Each row was made from one walk, in order. Every step used is in the known rows, and no mark comes twice. Write each row's walk.
Known rows:
vofu, sorat, nofuz: [-3,20,-27,-2,1,2,36,-26,4,-17,10,0,23,28,-12,-10,19,-5,15,1,18,15,11,-2,-6,-7,-2,11,-6,-3,-25]
peva, nesef, vofu, sorat, nofuz: [-6,25,-40,8,12,-9,30,-23,-7,1,1,1,-9,24,-10,6,17,-10,29,3,22,10,17,-3,-5,0,12,-1,-25,9,-33]
sorat, vofu, nesef, nofuz, pibuv: [50,14,-64,-4,-25,15,21,-25,22,-27,-9,1,-20,-5,-15,-8,23,2,24,18,48,7,-15,-11,-32,-25,-23,-31,-32,2,-30]
nesef, nofuz, tafot: [34,26,-32,-11,-30,12,3,-20,-6,-27,6,-5,11,12,-1,-19,30,1,30,1,50,19,12,-9,-11,-11,-25,-7,-10,12,-21]
bofina, dibeza, sunat, nofuz: [-6,34,-9,8,-22,2,27,-14,14,1,-8,9,28,18,-24,6,38,22,15,-11,35,25,-13,-17,-2,-18,-38,21,-7,-18,-39]
zono, bofina: [18,11,-33,15,-10,0,16,-18,9,-15,21,7,6,31,7,-9,16,4,8,-12,35,14,-12,-29,3,-17,-14,-5,-11,6,-34]
bofina, dibeza, sunat: [11,23,-19,17,-25,16,33,-6,13,-5,0,18,16,23,-11,11,37,20,15,-13,29,13,-22,-12,0,-14,-40,6,-7,-9,-24]
peva, sorat, vofu: [26,9,-29,12,-9,5,15,-10,11,-11,16,-9,-10,3,-6,-6,36,-9,22,-6,19,5,-7,-16,3,-20,-11,4,-3,-12,-30]
bofina, zono, sunat: [-2,38,-16,17,-39,6,5,-8,0,-14,-13,22,18,24,13,-15,33,28,9,-12,41,-3,0,-20,4,-16,-21,11,-11,-4,-15]
zono, bofina, dibeza, sunat, nofuz, sorat: [-15,21,-30,16,-30,0,20,-25,24,-1,-17,14,31,6,-21,-5,32,21,24,-20,40,43,-38,-24,-14,-22,-32,4,-7,4,-59]
nesef, vofu: [14,18,-34,11,-3,-1,21,-3,-14,-12,23,-9,-16,17,-1,10,35,4,16,2,26,13,-13,-8,11,-11,-13,2,-13,6,-27]
peva, sorat, vofu, nesef: [25,8,-33,13,-11,1,28,-17,28,-9,19,-5,-16,-4,-2,-8,34,-10,18,0,28,-7,9,-9,-11,-26,-7,-7,-10,-15,-21]
zono, bofina, dibeza, sunat, nofuz: [1,22,-22,21,-27,-3,23,-24,25,0,-4,18,32,23,-21,-1,28,19,21,-17,45,32,-27,-30,0,-19,-31,9,-16,-4,-59]
bofina, zono, sunat, dibeza: [-6,45,-7,30,-40,-5,1,2,-2,-21,-26,21,11,22,16,-11,43,21,15,-12,56,4,0,-24,-6,-16,-41,21,-7,1,-11]
nofuz, tafot: [24,33,-24,1,-21,14,11,-16,-14,-15,23,-12,-6,20,15,-10,32,3,14,-1,36,12,7,-13,-1,-15,-23,-2,1,-2,-6]
nofuz, nesef, vofu, sorat: [-7,23,-36,13,17,-5,29,-14,4,-10,29,-9,-29,27,-21,11,25,-22,13,6,40,14,-10,4,-4,-4,-8,-4,-13,11,-13]
sorat, nofuz, bofina, dibeza, sunat: [14,15,-33,23,-41,9,30,-26,12,-20,-32,16,15,30,-17,3,25,5,35,-4,26,19,-30,-12,-7,-13,-40,1,-19,3,-48]
tafot, nofuz, sorat: [-5,26,-23,-4,-14,0,9,-20,11,-10,6,-12,15,10,-6,-5,32,12,17,-6,3,15,-6,-21,-25,-12,-23,-4,2,-3,-39]
sunat, zono, bofina, dibeza: [19,20,-46,39,-20,-9,3,-10,-2,-20,10,14,18,36,-2,-17,38,4,35,-20,60,23,-20,-23,-5,-6,-50,4,-9,18,-58]
sunat, zono: [12,32,-26,12,-2,-13,3,-11,-10,-25,13,-4,6,30,7,-17,37,8,15,-10,37,12,8,-11,1,-13,-44,18,5,-3,-17]
vofu, nesef, nofuz, sorat: [5,16,-37,-14,-21,3,25,-21,21,-25,-10,4,9,-4,-6,-20,27,9,18,1,38,15,14,1,-36,-18,-22,-15,-9,13,-18]
nesef, nofuz, bofina: [30,15,-35,-8,-26,-1,6,-21,5,-38,-12,-7,4,26,-14,-14,17,-4,29,0,44,19,-2,-13,-15,-12,-35,-8,-10,12,-40]
sunat, nofuz: [-5,34,-10,-7,-4,-9,16,-17,0,-9,10,-11,12,23,-7,-7,27,12,3,-3,31,21,8,-21,-1,-19,-19,22,-3,-17,-29]
dibeza, sunat, nofuz, nesef, vofu: [-16,30,-18,14,1,-16,20,-24,16,0,-2,-3,-19,17,-22,14,28,3,9,4,36,22,-19,-9,8,-20,-19,10,-24,-2,-21]
nofuz, sorat, vofu: [10,25,-41,5,-25,9,16,-11,0,-6,12,-5,-19,0,9,9,34,5,19,1,19,15,-27,-12,-11,-23,-22,-11,-7,-4,-27]
dibeza, sunat, zono: [12,32,-23,13,-5,-14,12,-17,8,-19,-2,6,13,23,0,-12,36,21,13,-14,30,10,1,-7,9,-19,-51,18,5,-11,-7]
vofu, nesef: [10,23,-22,5,-9,1,35,-16,16,-12,21,1,-5,21,9,-6,24,8,0,1,32,-4,19,-8,-13,-19,-18,-5,-9,-11,-5]
zono, sunat: [-12,36,-10,8,-23,2,15,-6,2,-5,-5,13,8,35,16,-8,30,19,7,-4,25,7,7,-24,1,-13,-7,2,4,-13,-18]
nofuz, nesef, vofu: [1,20,-31,22,3,-2,19,-8,-4,-11,18,-4,-40,28,-5,12,27,-13,10,5,37,10,-21,-7,4,-11,-15,-7,-24,15,-15]
sorat, nofuz, bofina, dibeza: [15,15,-38,21,-37,9,23,-19,-6,-27,-20,5,6,36,-11,-3,26,-5,38,-1,34,21,-23,-15,-14,-6,-33,-1,-19,12,-59]
sorat, vofu: [26,23,-33,9,-22,6,19,-9,3,-5,25,0,-16,17,8,11,30,2,17,4,26,4,-16,-17,2,-20,-20,-5,-17,-13,-27]
nesef, nofuz, bofina, zono, sunat: [15,28,-33,6,-56,0,-9,-18,6,-38,-42,19,20,22,-6,-27,25,14,35,-7,61,9,-5,-18,-12,-12,-34,-1,-19,14,-40]
sunat, nofuz, pibuv: [8,34,-31,-10,2,5,13,-22,-7,-22,-9,-17,0,15,-18,-14,24,14,-2,3,34,29,-16,-26,-12,-23,-23,13,0,-14,-24]
nesef, vofu, sorat: [6,21,-37,2,11,-4,32,-9,-8,-11,35,-14,-6,15,-18,9,32,-4,20,3,28,17,-4,3,4,-5,-6,4,-2,1,-24]
zono, bofina, dibeza, sunat: [18,10,-32,31,-29,10,28,-16,24,-6,5,27,21,27,-9,3,27,15,20,-20,40,18,-35,-25,3,-16,-33,-5,-15,4,-45]
sorat, vofu, nesef, nofuz, bofina: [44,12,-53,2,-40,-4,18,-27,28,-27,-1,-2,-21,10,-8,-3,20,-10,40,16,51,3,-2,-8,-28,-21,-32,-31,-31,3,-45]

Write each row's walk:
[-9,25,-32,12,15,-13,19,-23,18,-3,29,-15,-12,26,-33,12,27,-21,26,8,25,9,-5,-8,-16,3,-9,-9,-18,6,-39]
tafot, nofuz, nesef, vofu, sorat
[-5,34,-5,-5,-8,-9,23,-25,18,-4,-2,0,21,15,-13,-2,25,25,1,-6,23,20,3,-18,7,-25,-25,22,-2,-26,-20]
dibeza, sunat, nofuz
[10,27,-37,3,-28,0,6,-19,16,-1,12,-11,-2,-1,-3,9,37,5,31,4,6,10,-22,-23,-24,-16,-24,-16,-12,-9,-52]
tafot, nofuz, sorat, vofu
[6,18,-33,-15,-19,7,12,-14,4,-28,-12,-1,15,1,-10,-16,29,9,21,-5,30,28,-5,-5,-21,-13,-25,-5,-3,17,-27]
nesef, nofuz, sorat
[1,14,-42,6,3,-4,36,-22,-7,-16,14,-6,6,18,-18,2,29,-8,29,8,20,20,-2,4,3,-4,6,6,-16,9,-37]
nesef, vofu, sorat, nofuz
[0,23,-29,21,-1,-11,10,-18,11,-6,18,-8,-22,26,-17,15,29,-12,22,8,23,6,-14,-18,-8,-5,-16,-13,-29,11,-40]
tafot, nofuz, nesef, vofu
[20,22,-28,18,-34,10,25,-15,12,-17,-12,10,2,29,-16,9,31,10,26,-11,36,16,-33,-14,-7,-14,-51,-2,-4,-6,-36]
nofuz, bofina, dibeza, sunat
[-7,32,-29,-2,-28,-8,32,-33,38,8,-6,-1,-4,-15,-5,6,34,21,15,6,25,15,-10,-8,-20,-37,-24,-6,-16,-25,-22]
dibeza, sunat, nofuz, sorat, vofu, nesef
[-18,43,-1,22,-22,-10,10,4,0,-14,-17,12,1,33,19,-4,40,14,13,-3,40,13,9,-28,-9,-14,-26,12,8,-8,-15]
zono, sunat, dibeza
[13,28,-45,-5,-24,5,4,-16,9,-1,-19,8,-17,-2,2,3,21,1,33,-1,34,14,-2,-15,-30,-16,-17,-24,-25,11,-37]
peva, nesef, nofuz, sorat, vofu
[30,14,-43,8,-41,5,25,-18,19,-31,-16,7,5,22,-22,-10,28,-5,40,2,64,14,-1,-6,-37,-8,-43,-20,-21,16,-51]
vofu, nesef, nofuz, bofina, dibeza
[-3,29,-15,13,-3,-6,9,-23,23,-8,13,-2,-6,37,-10,2,20,-9,8,2,21,1,1,-26,-19,-8,-24,-7,-19,-2,-28]
tafot, nofuz, nesef
[10,27,-33,-4,-14,10,25,-34,-7,-17,16,-10,18,22,-2,-19,24,-9,27,6,30,17,20,-1,-9,-7,-4,4,-4,1,-18]
vofu, sorat, nofuz, tafot
[13,20,-47,-5,6,15,33,-31,-2,-31,-10,-8,11,20,-23,-17,16,-1,11,8,22,22,-12,-7,-18,-11,-6,3,-5,-1,-21]
vofu, sorat, nofuz, pibuv
[-2,32,-34,4,18,-8,27,-11,-8,6,21,-7,-22,23,-9,13,21,-6,19,-3,31,8,15,-5,-5,-2,1,-4,-10,2,-20]
peva, nesef, vofu, sorat
[-29,46,0,-1,-20,-12,9,-14,4,0,-13,3,20,31,4,-14,30,23,8,-1,31,20,17,-29,-1,-17,-5,18,3,-23,-34]
zono, sunat, nofuz
[8,25,-40,6,-29,-3,21,-27,34,2,14,-7,-8,-6,0,6,35,5,28,10,12,-1,-5,-16,-38,-21,-20,-27,-19,-12,-43]
tafot, nofuz, sorat, vofu, nesef
[6,17,-37,15,-28,7,40,-33,19,-19,-22,10,24,30,-33,1,24,-2,39,-4,30,22,-20,0,-14,-6,-33,3,-9,-1,-47]
vofu, sorat, nofuz, bofina, dibeza, sunat
[22,17,-44,3,-7,18,22,-24,-9,-31,-20,-1,0,20,-6,-14,18,7,7,6,19,19,-21,-18,-11,-18,-13,0,-15,2,-22]
sorat, nofuz, pibuv
[19,26,-30,17,-34,1,9,-17,9,-16,0,-6,10,34,-21,4,33,-2,39,-5,29,14,-19,-29,-27,-2,-46,-8,-9,-2,-71]
tafot, nofuz, bofina, dibeza
[13,33,-27,26,-20,-4,15,-9,6,-15,-7,15,19,25,-11,-4,47,20,26,-19,42,16,-16,-7,0,-12,-62,17,0,-5,-28]
bofina, dibeza, sunat, zono
[9,12,-57,22,-19,1,33,-21,-11,-22,-4,-7,-1,26,-33,6,33,-19,54,6,38,30,-27,3,-13,4,-18,-3,-19,21,-70]
nesef, vofu, sorat, nofuz, bofina, dibeza
[47,23,-50,-2,-46,9,14,-27,17,-16,16,-2,-13,-3,5,-9,32,-5,42,16,56,4,16,-4,-24,-20,-22,-30,-32,4,-27]
sorat, vofu, nesef, nofuz, tafot
[2,43,-18,32,-48,-10,-6,-6,-2,-33,-38,12,-3,29,11,-14,38,12,26,-11,62,8,-10,-26,-13,-16,-52,13,-4,4,-23]
nofuz, bofina, zono, sunat, dibeza
[18,19,-36,26,-9,-18,6,-27,18,-19,3,15,19,28,2,-20,27,17,18,-20,41,15,-13,-20,11,-21,-44,8,-3,1,-29]
dibeza, sunat, zono, bofina
[-20,34,-12,-11,-12,-6,20,-26,16,-4,-14,-5,19,0,-12,-5,31,28,3,-9,16,32,-12,-13,-7,-27,-29,17,7,-16,-19]
dibeza, sunat, nofuz, sorat
[23,23,-35,12,-21,2,32,-17,21,-3,27,2,-24,13,12,8,28,3,14,10,33,-8,2,-11,-12,-25,-19,-16,-23,-16,-19]
sorat, vofu, nesef
[-30,45,-25,3,-39,-12,17,-23,24,11,-17,3,-6,-1,12,-6,38,19,23,12,32,14,4,-18,-27,-29,-3,-11,-9,-21,-37]
zono, sunat, nofuz, sorat, vofu, nesef
[17,19,-41,25,-5,-19,-2,-21,2,-26,15,4,11,33,9,-25,27,4,19,-17,48,17,-5,-24,4,-15,-37,5,-4,9,-40]
sunat, zono, bofina
[5,36,-25,18,-48,1,-2,-15,-1,-27,-26,12,4,31,10,-17,27,17,20,-11,49,1,-11,-23,-3,-16,-34,4,-9,-1,-27]
nofuz, bofina, zono, sunat
[6,43,-11,-7,-22,-1,11,-32,6,-5,3,-11,15,10,-4,-8,32,19,13,-3,35,23,8,-16,4,-25,-28,16,0,-21,-12]
dibeza, sunat, nofuz, tafot
[0,45,-14,32,-53,-19,-16,-17,12,-29,-37,5,14,28,0,-12,40,12,38,-8,49,3,-5,-37,-25,-10,-52,9,-10,0,-47]
tafot, nofuz, bofina, zono, sunat, dibeza
[6,29,-31,13,5,-5,16,-5,-14,4,10,0,-31,23,7,15,23,3,15,-4,29,4,4,-16,2,-8,-6,-6,-20,6,-23]
peva, nesef, vofu
[-15,21,-27,9,8,1,33,-33,15,-14,4,4,0,39,-16,-7,11,-21,9,6,30,11,7,-2,-14,-6,-3,2,-19,8,-13]
vofu, sorat, nofuz, nesef
[-4,-1,-35,28,8,-5,20,-21,3,-22,-11,-5,-20,13,-20,-10,29,-29,24,3,22,15,-10,-3,5,-9,8,3,-24,26,-31]
peva, sorat, nofuz, nesef, vofu
[17,11,-36,29,-25,11,20,-8,6,-11,16,17,14,33,-4,-3,28,4,23,-17,47,20,-28,-28,-6,-9,-25,-7,-16,13,-55]
zono, bofina, dibeza
[12,32,-20,4,-33,-10,6,-34,14,-25,-22,0,17,13,-19,-11,23,21,12,-13,47,14,-17,-17,2,-28,-52,25,-15,-13,-28]
dibeza, sunat, nofuz, bofina, zono
[21,26,-34,-5,-16,-6,1,-21,5,-23,-25,2,-13,31,-7,-10,6,-5,27,-5,46,11,16,-21,-24,-8,-28,-16,-17,12,-35]
peva, nesef, nofuz, bofina
[14,1,-30,10,-11,-3,15,-29,4,-38,-23,-12,6,20,-15,-28,20,-17,27,-7,17,17,0,-14,-5,-14,-11,9,0,7,-41]
peva, sorat, nofuz, bofina
[22,31,-37,29,-29,-8,8,-17,5,-27,-18,6,6,32,-15,-7,41,10,37,-16,48,19,-26,-9,-6,-13,-74,9,3,-1,-38]
nofuz, bofina, dibeza, sunat, zono
[28,14,-38,-6,-25,-5,20,-28,23,-34,-8,-2,-3,20,-10,-18,16,-4,26,6,51,8,15,-7,-28,-17,-31,-19,-17,8,-31]
vofu, nesef, nofuz, bofina
[15,23,-42,32,-35,-10,12,-28,5,-31,-38,14,19,34,-16,-13,36,6,48,-10,39,23,-24,-7,-7,-10,-63,12,-12,9,-52]
sorat, nofuz, bofina, dibeza, sunat, zono
